Known rows, with every way that one mark hangs from another
R(E J V W): [-5.07 -2.53  2.25  1.29  1.60  2.22 -0.19 -0.42 -0.85  2.96 -0.23 -0.08
 -0.76  0.79  0.27  3.50 -1.93  0.52 -0.05 -0.76  1.91 -0.48 -2.49 -2.31
 -1.50  0.09 -1.92]
Q(U V(R(J))): [ 0.89 -3.39 -5.35 -2.46  1.86 -0.09  1.91 -1.02 -1.51 -2.07  0.72  0.31
  2.19 -1.59  0.58 -2.92  1.47 -0.19 -1.67 -5.94 -0.86 -3.39  0.51  1.78
  0.59 -1.08  1.74]
R(E J(A) W Y): [-0.29 -0.15  3.59  1.31 -0.54  1.54  3.25  3.15  0.53  6.69  1.93  0.35
  1.69  2.70 -4.16  4.14 -2.54 -0.79 -0.52  3.79  2.41 -1.65 -1.64 -2.02
  1.13 -1.42 -4.91]
M(E(R(J(A) V W))): [-0.90 -1.17  3.47 -1.30  5.88  0.61 -5.24  1.51  1.66  0.24  0.97  1.11
 -0.07  1.03 -0.33  2.27 -0.93 -1.21 -2.65 -2.02 -1.02 -3.28 -0.21  2.28
 -0.15 -5.02 -3.62]
V(Q): [ 3.80  1.24 -2.47 -1.00  3.87 -3.42  1.72 -3.15 -0.85 -4.44 -1.57 -3.76
  0.01 -0.42  1.76 -1.94  0.40 -0.77  2.34  1.15  0.36  1.37  1.95  4.66
 -0.43  1.63  2.18]
A(J): [-0.17 -0.54 -6.94 -1.54  5.96 -3.53  3.06 -0.45 -2.08 -1.22 -0.39 -2.38
 -0.89 -0.35  0.57 -2.06  1.45 -1.62 -0.11  0.32 -0.91  0.15  0.75  2.08
 -1.87 -1.32 -4.79]
R(J(A) W Y): [ 2.10  0.48  2.35  0.26  1.35 -0.46  2.92  2.62  1.31  6.06  2.23 -0.66
  1.27  3.42 -4.04  4.36 -3.31 -1.31 -1.62  2.94  0.34 -2.02  0.77  0.82
  1.59 -2.58 -4.03]
W(R(E)): [-2.52  1.96 -2.41  2.82  2.28 -2.37  1.70 -0.73 -1.26 -2.87 -0.51 -0.28
 -1.35 -0.79  0.12 -4.74  0.79 -1.86  2.98  1.39  0.06 -0.22  0.23  0.99
 -0.76  0.38  0.93]
E(R(V W)): [-1.17 -2.23  0.54  0.81  4.65 -2.09 -3.29  1.02 -0.41 -2.03 -1.21  0.14
 -1.68 -1.17  2.30 -0.16 -0.64 -1.78 -1.27 -1.66 -2.43 -0.78  2.32  0.71
 -0.81 -1.42  0.67]
U(R(J V(Q(W)))): [-0.13  3.20  0.89 -1.90  0.29  0.42 -3.57 -1.62  1.30 -3.65 -0.98 -0.41
 -2.29  0.25  1.24  1.00 -0.66  0.73  1.56 -2.26 -1.30  2.02  0.04  0.01
 -0.36 -0.08  3.93]
W(R(E J V)): [-6.24  1.07  0.31  3.10  1.81 -0.62 -0.76 -1.06 -1.30  0.03  0.74  0.85
 -1.72 -0.06 -0.32 -1.28 -1.20  0.67  0.08 -1.75  0.17 -1.00 -1.82 -0.36
 -0.13 -1.81  1.70]
U(R): [ 1.29  2.12 -2.67  0.29  3.18 -4.29  0.97 -0.07 -2.60 -4.73 -0.21 -1.31
 -2.96  0.73  2.08 -4.11 -0.01 -3.55  1.11  1.09 -2.82  0.39  0.46  3.32
 -1.60 -0.59  0.60]
E(R(J(A) V(Q) W Y)): [ 2.88  0.97  6.19 -0.37  1.43 -0.56 -2.30  3.90  2.57  2.30  0.70  0.39
  1.13  0.37 -1.99  4.49 -2.98  1.04 -3.38 -0.47 -0.96 -0.68  1.57 -0.02
  3.24 -3.54  1.20]
E(R(J)): [-1.07  1.28 -3.39  0.90  5.34 -5.19 -0.28  2.11  0.39 -1.54  3.75 -0.49
 -1.98  0.63 -1.96 -2.76 -0.96 -1.21  0.58 -0.01 -4.12 -1.31 -0.98  5.35
  0.77 -2.89  0.25]
E(R(Y)): [ 1.19  0.88 -2.44  1.94  1.31 -5.04 -0.08  1.28  0.10  0.30  2.23  0.09
 -1.06  0.60 -1.26 -2.83 -0.11 -1.42 -1.20  2.64 -3.75 -0.03  1.61  3.27
  0.67 -1.70 -0.51]
G(A(J)): [ 2.58  0.52 -5.75 -1.47  4.89 -2.01  4.52 -1.52 -2.99 -3.01  0.60 -3.48
 -0.96 -1.93  1.96 -3.39  1.89 -1.04  0.65  1.18 -1.20 -0.65  1.75  3.15
 -2.11 -0.69 -4.77]
M(E(R)): [ 0.28  0.14 -3.27 -0.40  5.18 -3.37 -3.17 -1.47  0.30 -4.08  0.87 -0.26
 -1.36  0.06  1.08 -4.34  2.29 -1.78  1.01  0.53 -2.81 -0.89  0.06  5.97
 -1.86 -1.87 -2.27]
Q(U W(R)): [ 1.97  3.03 -5.61  1.03  1.34 -0.98 -0.91 -0.89  2.06 -3.75 -1.07  0.99
 -0.83 -1.69  0.26 -3.06  2.57 -3.93  3.45 -1.95 -1.18 -1.89  4.79  0.02
 -0.14  1.55  0.74]
M(E): [ 0.67 -0.57 -3.51 -0.94  4.10 -1.66 -0.63 -4.75 -0.70 -2.12 -0.39 -1.82
 -0.55  1.23  1.61 -2.18  1.89 -1.81  1.23  1.45  0.29 -0.54 -0.04  5.23
 -2.91  0.01 -3.80]
V(Q(W) R(E)): [ 0.48 -0.80 -2.44 -3.04 -0.12  0.90  0.50 -3.19  0.39 -6.64 -2.78 -1.35
  1.49 -3.20  1.58 -3.66  1.04  0.77  6.53  1.67  1.78  2.55  1.15  1.00
  0.82  5.32  3.72]
U(R(E J V)): [-4.69  0.97  1.29  1.48  0.47 -0.37 -1.04  0.11 -3.40 -0.66  0.86  0.53
 -2.90  0.51  1.69 -0.92 -1.14 -0.85 -0.64 -1.21 -0.84 -0.13 -4.11 -1.02
 -1.57 -1.46  0.13]
V(R(W)): [ 0.45 -3.11 -1.48 -2.35  2.98 -1.18  1.74 -0.32 -1.16 -3.94 -1.63 -1.77
  0.13 -1.19  1.22 -1.92 -1.79 -1.02  2.43  1.20 -0.61  0.55  2.08  3.32
  0.45  2.20  1.83]

Rows
[-1.65 -4.46  0.41 -1.10 -4.81  5.26  2.22  2.45  0.34  3.78  0.68  2.66
  3.26 -0.99 -1.57  1.17  0.79  2.11 -1.88 -3.28  2.04 -1.65 -1.65 -4.83
  0.94  0.91 -0.09] -> Q(U V(R(E J W Y)))
[ 2.89 -0.17  0.90  0.27 -0.59 -1.60 -0.48 -4.11 -1.00  0.48 -2.01 -2.15
  0.58 -0.02  2.11  1.63 -0.42  0.98 -2.24  0.93  0.87  1.86  2.27  0.89
  0.31  0.55  2.32] -> R(V(Q) Y)
[-0.77  2.00  0.50  2.31 -3.09 -1.45  1.78  1.35 -2.50  0.31  0.74  0.41
 -1.92  1.06  0.32 -2.63  0.28 -1.69  0.27  3.80 -0.80  1.50 -1.96 -1.01
 -1.16  0.40 -1.12] -> U(R(E Y))
[-0.84  0.93 -3.76  1.62 -0.53  0.44  0.10 -2.79  3.37  2.09 -0.98  2.48
  0.53  0.93 -1.66 -2.03  2.25  0.16 -0.06 -1.76 -0.92 -0.12  4.98 -2.65
 -0.44 -2.00  0.96] -> Q(V W(R(Y)))
[ 0.78  3.22  3.69 -0.11 -2.32 -1.11 -1.50 -0.06 -0.42  0.26  0.60 -0.80
 -1.88  1.58  0.39  1.59 -2.07  2.33 -2.55 -0.30 -1.61  2.45 -1.32  0.59
  0.83 -1.32  3.78] -> U(R(J V(Q) Y))
[-3.77 -2.00 -2.36 -1.00  1.06 -1.30  2.75 -0.45 -2.24 -2.32  1.96 -0.91
  0.18 -0.72 -0.89 -3.17 -1.71  0.96  2.87  1.23  0.01 -0.26 -3.18  3.30
  1.08  1.20  1.14] -> V(R(E J))
[-1.14  1.18 -1.51  0.87 -6.15  4.46 -0.12  1.95  1.65  3.85  1.28  4.23
  0.54  0.88 -1.26  0.22  3.38 -0.35 -0.88 -3.48  0.21 -1.17 -1.59 -7.27
 -1.57 -0.59 -2.24] -> Q(U(R(E J Y)) V W)
[-1.92 -0.57  5.87  0.72 -3.45  3.53 -0.14  0.13  1.19  4.61 -0.50 -0.60
  0.72  1.12 -1.01  5.95 -2.17  3.89 -0.87  1.19  3.30  2.35 -2.19 -3.52
  0.35  1.31  0.85] -> R(E J V(Q) W Y)
[-2.51 -5.70 -1.35 -1.74  1.38  2.86  2.31 -1.07 -1.62 -2.13 -2.68  0.40
  2.17 -1.99  2.09 -2.75  1.04  0.23  1.00 -2.19  1.94 -0.19  0.56 -1.97
 -1.17  1.16  1.28] -> Q(V(R(E W)))
[ 1.75  0.14 -0.08 -2.52 -1.62 -1.87  2.20 -0.73  0.58 -1.24  1.56 -2.10
  1.17  0.31 -2.37 -0.51 -2.54  3.76  0.90  2.44 -0.79  2.22 -0.50  4.90
  3.68  1.41  4.70] -> V(Q R(J Y))
[ 1.74 -0.74  2.99 -1.93 -5.85  3.76  1.65  3.43  1.06  0.14  0.18  0.02
  2.33 -1.60 -1.83  1.98 -0.77  3.33  1.97  0.83  2.54  1.12 -2.15 -1.59
  2.72  4.65  2.76] -> V(Q(U) R(E J W Y))
[-2.00  0.45  5.28  1.97 -6.18  3.91 -1.36  4.63 -1.00  4.16  0.65  2.78
 -1.51  0.48  0.25  4.17 -0.67 -0.21 -2.80 -1.57  0.60 -0.45 -3.14 -6.37
 -0.74  0.32 -1.68] -> Q(U(R(E J V W Y)))
[ 4.83  4.22  2.86  0.79 -0.88 -0.64 -0.90  1.31  0.75  0.86  0.11  0.53
  1.82 -0.71 -1.22  2.22 -0.71 -0.28 -3.71 -3.03  0.30 -2.71  2.76 -0.35
  3.58 -2.57  2.52] -> W(R(J(A) V(Q(U)) Y))
[-4.69 -2.39  4.16  2.28 -2.90  3.09  0.34  0.46 -0.04  7.30  0.97  0.86
 -0.18  2.07 -1.42  5.37 -2.37  1.96 -2.32  1.09  2.11  0.31 -2.45 -3.95
 -0.56 -0.39 -2.40] -> R(E J V W Y)
[ 0.08 -5.23 -0.58 -1.64 -0.93  1.48  2.25 -0.84  0.10  1.18 -1.59  0.72
  2.32  0.13  0.17 -0.40 -0.28  1.43 -1.93 -1.34  0.09  0.59  2.83 -0.80
  0.46 -0.19  1.65] -> Q(V(R(W Y)))
[-2.80  0.34 -0.74  2.37 -1.84 -0.80  3.03  0.20 -0.35  5.25  3.21 -0.24
 -0.08  2.45 -3.10  1.06 -1.20  0.90 -0.26  3.64  0.74  0.13 -3.26 -0.05
  0.28 -0.21 -2.72] -> R(E J Y)
[ 6.12  1.99 -4.60 -1.71  0.95 -0.22 -0.33 -2.63  1.63 -4.45 -2.57 -1.57
  1.03 -2.09  1.64 -0.55  3.10 -2.54  3.77 -1.09  1.01 -0.08  3.88  0.59
 -0.52  3.90  0.70] -> V(Q(U W))
[ 1.09  0.36  0.91 -1.45 -1.24  1.08 -7.28 -3.44  3.78 -1.31 -1.46  1.33
  0.29 -0.84  1.37  0.53  2.60  2.06 -0.09 -0.04 -1.03  1.99  2.25  0.53
 -0.45 -0.04  0.51] -> M(E(R(V(Q(W)) Y)))
[-0.62 -0.35 -0.78 -0.40  0.13  1.79 -1.84 -5.22  0.09 -2.51 -3.70 -0.94
  0.77 -2.28  3.32  0.38  1.56 -0.14  3.01 -0.20  2.96  1.67  1.53 -2.90
 -1.47  3.11  1.29] -> R(E V(Q(W)))
[ 2.60 -0.53 -0.43  0.30 -0.05  0.57 -0.58 -2.78 -2.98 -3.47 -3.43 -1.29
  1.06 -3.55  4.76 -0.29  2.58 -1.19  0.03 -2.74  3.08 -0.60  0.33 -2.15
 -1.23  2.86  1.19] -> R(E V(Q(U)))
[ 0.57  0.11 -1.35  0.63  0.83 -2.63 -2.90 -0.59  1.28  0.02  1.90  0.89
 -0.75  1.26 -0.60 -2.68  1.61 -0.36 -0.98  2.52 -2.75  0.04  0.04  4.34
 -0.88 -2.03 -2.86] -> M(E(R(Y)))
[ 4.16  2.72  4.26  0.29 -5.99  2.60  0.33  4.40  0.10 -1.43 -2.00  0.45
 -0.42 -1.01  1.26  0.98  1.65 -0.56  1.40  1.26  1.64  2.27 -0.61 -4.36
 -0.58  4.07  0.89] -> V(Q(U(R(E W Y))))
[ 2.19  2.87  4.40  0.08 -0.11 -0.60  1.54  5.09  0.63  3.56  1.93  0.34
 -0.86  3.73 -3.14  2.73 -3.39 -2.19 -1.44  2.78 -1.70 -0.74 -0.42  0.01
  1.35 -3.20 -2.26] -> U(R(J(A) W Y))
[ 4.39  3.66  1.37  0.72 -5.38  0.12  0.74  2.41 -1.63 -2.63 -1.13  0.12
 -0.35 -1.35  2.09 -1.86  2.46 -1.06  0.75  1.21  0.68  1.51 -1.13 -2.24
 -0.28  2.96  1.19] -> V(Q(U(R(E Y))))
[-3.29 -1.68  4.15  0.27 -0.07  1.84 -5.60  1.21  3.05  4.43  2.04  2.32
 -1.18  2.10 -1.60  3.69 -1.08  2.72 -3.24 -0.28 -1.86 -0.18 -1.73  0.90
 -0.40 -3.09 -2.44] -> M(E(R(J V W Y)))
[ 0.69 -0.47  4.81  0.74 -5.15  4.41 -0.56  1.53  0.80  4.15 -0.73  0.43
  1.47 -0.45 -0.18  6.29 -0.34  2.50 -1.53 -1.45  3.58  0.37 -1.68 -5.00
  0.46  2.52  0.17] -> R(E J V(Q(U)) W Y)
[-4.42 -3.76 -2.57 -1.12 -3.98  3.69  1.64 -1.70  1.61  3.53  1.32  2.68
  2.50  0.31 -2.65 -0.84  0.70  3.24  0.52 -1.25  1.07 -0.04 -0.90 -3.49
  0.92  0.02  0.41] -> Q(V(R(E J Y)) W)
